In the rows, 128 means zero.
Known rows, with every step that occurs:
E > F: [145 129 118 146 148 126 132 130 155 142 117 116 126 134 151 129 117 126
 122 142 145 154 125 138 137 128 120 118 168 129 116 141 134 116 129 135
 129 136 129 112 114  83 126 146 139 134]
R > X > E: [127 119 113 145 120 129 127  82 139 140 154 136 134 125 100 124 117 123
 110 121 133 114 134 154 123 126 161 120  84 141 141 185 133 100 107 140
 110 142 132 141 133 100 126 124  97 120]
Y > R > F > E > N > P: [ 84 136 105 135 137 126 139  78 142 126 101 127 145 162  91  96 128 122
 119 140 145 127 138 129 101 135  88  92 129 140 164  95 137 140 123 110
 105 152 130 138 163 163 145  59 159 142]
X > E: [139 132 122 140 121 127 129 104 125 152 142 125 111 130 125 129 140 120
 113 113 139 117 137 134 133 119 151 111 124 145 132 149 124  92 113 132
 127 132 133 113 132 106 135 130 105 128]
X > E > F > R > V: [148 143  88 152 139 125 150  84 161 160 154 132 119 169 125 131 118 121
  69 125 177 153 123 141 149 126 127 107 165 108 142 147 127 164 109 136
 123 147 133  87 111  63 141 145 186 148]
R > N: [138 129 123 123 150 121 134  97 138 143 143 146 129 124 110 110 129 121
 128 125 134 114 145 145 118 133 118 131 116 124 120 135 122 135 133 129
 130 143 123 141 138 130 129 105 137 115]
N > R > V: [122 134 122 127 125 126 140 160 144 154 151 133 155 144 113 140 123 147
 125 114 152 128 132 171 119 141 144 138 154 126 170  64 143 159 122 135
 114 149 134 113 138  87 127  83 175 142]
Y > R > X: [ 97 119 128 136 122 135 135 104 146 136 126 138 145 128 105 115  97 123
 135 117 103 122 121 147 112 135 125 136  85 134 154 144 135 164 101 126
 111 137 117 150 137 107 117  93 105 121]
K > R > X > E > N > P: [106 124  75 147 121 131 119  72 151 172 128  80 126 141  85 127  97 127
  90 152 135 118 150 109 113 136 131 102  96 153 173 165 137  69 118 103
  66 153 141 178 120 133 135  85 160 133]
N > P: [124 134 121 130 138 127 128 132 133 125 128 110 139 132 116 129 131 125
 121 128 103 133 138 127 128 126 117 117 147 132 147 118 138  76 137 115
 122 137 139 141 136 149 131 109  97 134]
F > E: [113 127 124 122 126 118 132  94 125 123 131 126 124 142 116 106 139 134
 127 145 130 127 117 107 130 118 129 114 106 105 138 109 121 145 128 129
 129 121 134 127 135 148 137 147 133 140]
Y > R > F: [104 131 127 138 120 139 139 129 149 117 110 159 143 140 119 117 121 119
 127 115 145 129 133 148 110 137 114 128 134 134 128 137 141 162 107 132
 117 141 114 114 147 124 126  84 138 129]
K > R: [111 127 116 124 102 134 126 136 146 142 116 108 114 139 125 136 110 135
 113 152 127 132 127  83 127 132 125 131 112 115 135 130 128 134 123 116
  99 126 127 143 110 138 129 125 172 140]
E > Y: [139 127 119 152 138 134 125 132 119 132 118 116 127 135 154 131 127 141
 121 139 127 128 130 149 116 133 116 129 117 127 152 154 135 135 132 138
 131 124 133 131 127 162 129 161 123 140]
F > R: [128 138 109 112 129 128 136 121 124 120 137 131 122 148 117 130 132 118
 107 139 120 139 119 103 140 122 108 127 129 101 145 140 109 140 125 119
 133 129 126 134 116 156 137 122 152 142]
X > E > Y > R: [125 136 119 165 122 138 137 106 122 160 117 116 105 134 153 124 130 123
 113 103 115 116 137 151 117 125 128 107 111 158 172 153 128 125  97 134
 126 129 130 110 137 131 135 121  84 144]
K > R > F > E > X: [ 80 119  91 150 114 141 132 101 180 108 111 123 128 177  91 101 109 146
  84 165 158 140 122 118 113 143 101 118 151  91 147 130 128 146 122 137
  85 129 126 130 128 162 121 139 226 140]
B > K > P: [ 69 130 152 126 140 144 118 145 116 128 123 119 135 124 127 140 141 144
 138 131  66 139 129  64 144 141 133 112  99 119 143 134 129 100 126 131
 102 129 135 135 118 101 142 153 106 131]
E > X: [117 124 111 150 145 140 130 124 149 125 126 112 126 136 116 115 113 132
 108 115 121 135 125 164 127 139 107 123 181 134 142 120 121 107 129 137
 117 124 125 127 125 122 112 132 155 117]
E > N: [131 128 111 130 135 124 123 109 119 153 115 112 124 129 128 124 120 125
 126 136 155 123 134 130 118 138 111 113 130 146 132 120 123 139 136 115
 121 134 126 140 126 126 135 115 183 123]
K > R > N > P: [117 132  99 122 139 128 133 109 158 151 133 104 127 139 100 119 115 127
 112 146 101 122 156 105 117 133 101 125 121 121 149 126 131  92 138 106
  94 148 132 167 128 160 132  79 143 134]
E > N > P: [122 135 102 131 150 124 123 112 123 145 118  93 133 132 113 127 124 124
 121 134 129 127 143 131 118 135  98 104 147 155 152 104 134  83 143 105
 113 143 138 153 135 147 138  95 143 130]
F > R > N: [138 140 103 109 151 122 142  94 135 138 152 145 123 142 103 112 134 111
 106 133 129 124 140 124 130 127  96 131 122  96 139 148 104 149 131 119
 133 143 120 146 127 156 136  98 161 128]
B > N > P: [105 129 119 121 146 129 127 109 116 144 134 120 158 147 111 114 134 134
 137 119  80 127 150 130 137 129 115 108 154 143 159  96 133  62 128 125
 109 140 138 154 147 155 142 110  88 121]
E > N > R: [130 136 113 119 134 125 126 159 123 176 121 103 132 131 121 137 134 132
 134 133 156 124 140 148 112 135 123 118 157 160 167  81 124  93 132 117
 114 150 133 142 131 117 136  66 184 138]
B > K: [ 92 125 162 126 141 133 121 134 114 151 143 134 146 120 126 133 134 135
 136 140 104 138 142 118 139 134 134 125 103 134 138 112 133  97 128 128
 118 132 133 123 124 116 133 140 108 133]
Y > R: [108 131 139 127 117 133 138 128 133 142 115 129 123 129 129 118 119 120
 134 106 108 125 123 127 123 129 116 123 126 142 143 106 126 150 108 120
 124 129 119 121 135 115 127  98 114 130]
F > R > V: [121 137 108 122 132 127 144 110 138 124 152 147 141 162 107 124 114 132
  96 127 142 138 117 122 134 136 113 135 133  83 150 113 124 210 122 123
 122 136 125 117 121 131 135 127 191 142]
E > N > R > V: [123 134 110 130 133 121 135 146 137 181 138 119 148 144 109 134 114 147
 128 120 179 125 138 168 108 151 127 124 153 146 174  59 139 165 129 121
 105 156 133 127 136  87 132  68 223 137]

Rows:
[136 119 102 171 134 135 125  84 127 140 144 125 134 130 128 131 117 135
 102 133 129 114 135 181 111 131 151 123  72 136 166 209 140 113 111 150
 114 138 138 148 131 133 125 154  99 131] -> R > X > E > Y
[103 131 122 119 132 126 139 143 130 185 155 145 175 157 106 129 128 153
 138 110 128 123 145 179 128 144 142 129 160 128 183  46 136 141 111 142
  99 152 133 125 146  89 137  79 165 129] -> B > N > R > V
[158 139  91 125 171 122 146  92 161 150 142 135 122 151 126 112 126 109
 101 147 148 149 136 131 137 127  85 120 167 100 126 161 111 138 132 126
 134 152 121 131 116 115 135 116 176 134] -> E > F > R > N
[ 65 122 143 131 117 137 127 126 145 172 148 128 150 145 110 137  96 156
 111 155 122 141 142  93 132 152 135 136  89 109 146  89 145 176 122 121
  81 135 130 126 109  96 129 141 186 145] -> B > K > R > V
[119 122 103 125 135 127 124 135 135 170 136 113 157 126  96 134 114 136
 132 143 152 121 136 172 103 142 135 128 112 149 181 117 132 103 125 124
  98 158 133 169 134 106 125  65 179 126] -> E > N > R > X
[ 79 124 111 154 134 142 145  95 170 109 112 144 135 161  93  82 117 129
 106 121 140 134 119 161 111 140  93 110 162 118 156 106 123 160 107 143
 110 133 118 108 155 137 118 107 166 130] -> Y > R > F > E > X
[117 139 120 126 157 127 145 103 144 153 131 126 136 127 106  97 125 112
 133 101  85 117 155 144 114 131  93 116 134 148 155  99 129 109 123 111
 120 149 124 144 155 140 130  51  79 126] -> Y > R > N > P
[103 122 112 144 143 130 134  91 150 124 127 112 122 150 105  90 129 138
 107 135 118 134 113 142 128 131 108 109 162 113 154  97 114 126 128 138
 117 117 131 125 135 143 121 155 159 129] -> F > E > X
[ 86 130 112 133 125 122 137  74 135 139 102 144 132 161 101  94 125 123
 124 139 172 124 129 127 101 138  98 103 117 131 144 105 127 194 114 119
 113 142 120 125 154 137 142  84 192 135] -> Y > R > F > E > N
[119 135 115 176 125 134 146  92 133 168 132 130 125 148 139 121 111 136
 103  93 133 114 136 177 113 139 135 114 115 143 176 127 138 193  95 140
 119 134 129  95 141 104 133 127 125 143] -> X > E > Y > R > V
[111 130 118 142 151 124 144  62 127 157 124 133 122 147 127  87 129 130
 132 131 106 111 134 146 104 130  96 115  81 112 172 117 118 189 118 128
 131 133 124 136 149 172 136 124 123 142] -> F > E > Y > R > N
[108 117 102 143 100 135 125  94 155 156 141 116 124 137 100 133 101 129
  98 145 131 118 133 109 120 129 158 126  70 132 147 189 133 109 103 126
  85 139 131 156 113 108 126 119 136 131] -> K > R > X > E
[ 87 117 116 155 132 130 134  71 138 131 119 128 145 147 119  97 108 142
 128 146 102 122 110 146 104 131 117 122  51 111 190 144 133 186 104 136
 116 128 128 152 142 162 126 144 106 144] -> F > E > Y > R > X
[145 139  98 129 145 128 140 122 154 135 121 120 120 153 141 131 123 116
  99 152 146 164 116 114 148 122  98 118 175 101 133 153 116 129 125 125
 132 138 128 118 105 111 137 135 165 148] -> E > F > R
[ 99 122  91 149 114 137 127 108 148 115 106 126 128 174 128 121 122 153
  97 192 159 134 123 109 103 135 111 125  85  81 153 166 141 173 125 136
  98 130 134 138 129 199 138 156 197 160] -> K > R > F > E > Y
[127 130  96 130 124 129 134  74 138 133 162 138 129 145  93 126 123 112
  86 135 133 125 125 127 135 120 143 122  86 111 159 193 112 114 103 130
 118 142 130 148 123 126 135 121 123 132] -> F > R > X > E
[ 89 123 103 126 102 130 131 104 158 114 115 139 127 166  99 116 121 142
 105 178 167 134 124  88 113 132 124 122  91  83 130 136 135 162 121 126
  96 132 130 133 130 167 136 124 200 149] -> K > R > F > E
[163 150  79 138 174 121 149  76 166 162 156 111 118 155 110 116 141 100
  79 131 133 143 155 134 144 115  98  91 176 124 150 171 113  53 126 119
 127 163 139 128 126 115 146  91 123 142] -> X > E > F > R > N > P
[128 132 122 148 155 133 141  97 133 161 122 134 124 130 141 105 118 126
 130 113 106 111 145 164 101 138  92 127 108 135 159 143 126 166 119 130
 131 139 118 139 142 152 125  98 113 130] -> E > Y > R > N
[151 146  82 127 183 122 147  98 166 144 142 118 133 153 116 113 128 108
  96 144 123 153 144 135 138 125  75 111 180 106 147 144 119  83 140 112
 127 160 132 144 125 135 139  98 145 141] -> E > F > R > N > P
[107 119 119 159 134 141 132 106 137 143 118 129 146 133 134 121  99 136
 129 130  99 122 122 169 101 140 116 135  76 131 178 168 141 167 106 136
 111 133 122 156 134 144 115 126  99 134] -> E > Y > R > X
[ 74 115 133 141 112 141 118  95 141 179 158 122 143 129  95 138 107 135
 105 161 109 126 149  93 133 135 165 122  42 133 156 172 139  81 102 129
  76 144 136 155 109  96 131 136 115 137] -> B > K > R > X > E
[166 143  86 136 165 121 149  69 160 173 156 131 105 150 122 115 134 101
  86 129 159 138 145 138 142 118 110 103 158 117 130 181 103 102 118 133
 136 155 127 117 117  92 144 117 156 134] -> X > E > F > R > N
[ 88 129 122 158 131 125 147  84 134 150 123 134 138 165 131  95 108 151
 117 125 124 124 113 151 109 138 111 119  92  99 182  84 138 252 108 135
 121 124 129 109 146 142 134 147 150 154] -> F > E > Y > R > V
[113 131 116 118 119 124 137 148 146 127 133 149 152 156 100 125 156 141
 124 150 172 131 129 149 109 128 142 123 131 108 161  95 135 116 122 142
 115 150 138 122 156 143 135  78 169 150] -> N > R > F > E
[133 142 105 163 155 132 144  79 135 174 136 111 119 135 128 106 130 116
 111  96  90 105 165 177 108 129 105  98 123 161 182 153 127  84 112 125
 120 150 135 137 154 149 139  77  63 139] -> X > E > Y > R > N > P
[124 120  98 146 129 124 121  62 130 163 144 120 129 128 100 118 111 121
 110 129 159 109 140 157 112 134 146 108  88 159 146 174 128 111 114 128
 105 147 130 157 130  98 131 114 149 112] -> R > X > E > N
[ 99 112 105 131 109 136 123 112 158 137 127 117 139 138 101 130  91 139
 115 162 122 130 123 105 116 137 135 144  73 107 147 164 140 141 116 121
  84 135 125 171 109 131 117 124 159 131] -> K > R > X
[156 132 115 156 135 125 134 106 152 162 128 115 110 133 148 130 130 116
 107 127 164 143 134 138 142 120 142 100 164 150 120 165 128  84 114 138
 129 140 135  97 118  66 134 145 119 133] -> X > E > F
[140 137 113 159 145 132 143  77 132 180 136 131 107 129 135 105 130 116
 114  99 119 100 157 171 108 131 117 110 103 156 162 159 118 133 104 136
 126 143 124 125 145 128 135 101  95 132] -> X > E > Y > R > N
[140 124 104 158 132 135 126 135 134 167 149 112 145 132 125 146 134 141
 111 132 136 114 139 198 108 131 163 124  93 146 204 175 141  70 106 152
 107 153 145 148 137 117 126 110 103 144] -> N > R > X > E > Y
[104 130  99 152 136 130 132  66 140 173 128 102 135 132  90 110 105 111
 115 108 115 113 146 150 109 134 122  93 106 179 182 146 133  83 103 109
  93 155 133 163 145 108 133  55  99 125] -> Y > R > X > E > N > P
[135 129  82 153 136 136 132  82 128 137 153 124 129 150 119 128 124 125
  79 148 126 126 126 150 123 124 130 120  76 106 184 231 120 122 107 141
 122 140 137 151 121 163 136 146 124 142] -> F > R > X > E > Y
[116 126 100 118 132 129 133  99 138 115 148 140 149 145  94 128 113 121
 104 150 121 134 114 125 129 126 118 139  92  94 155 172 118 149 118 125
 117 139 124 163 118 151 128 117 145 131] -> F > R > X
[149 128 104 152 137 128 135 135 170 181 148 114 144 128 121 143 127 127
 113 131 167 140 136 184 127 125 164 112 149 151 166 159 138  50 104 147
 105 164 141 128 125  46 125  99 120 137] -> N > R > X > E > F
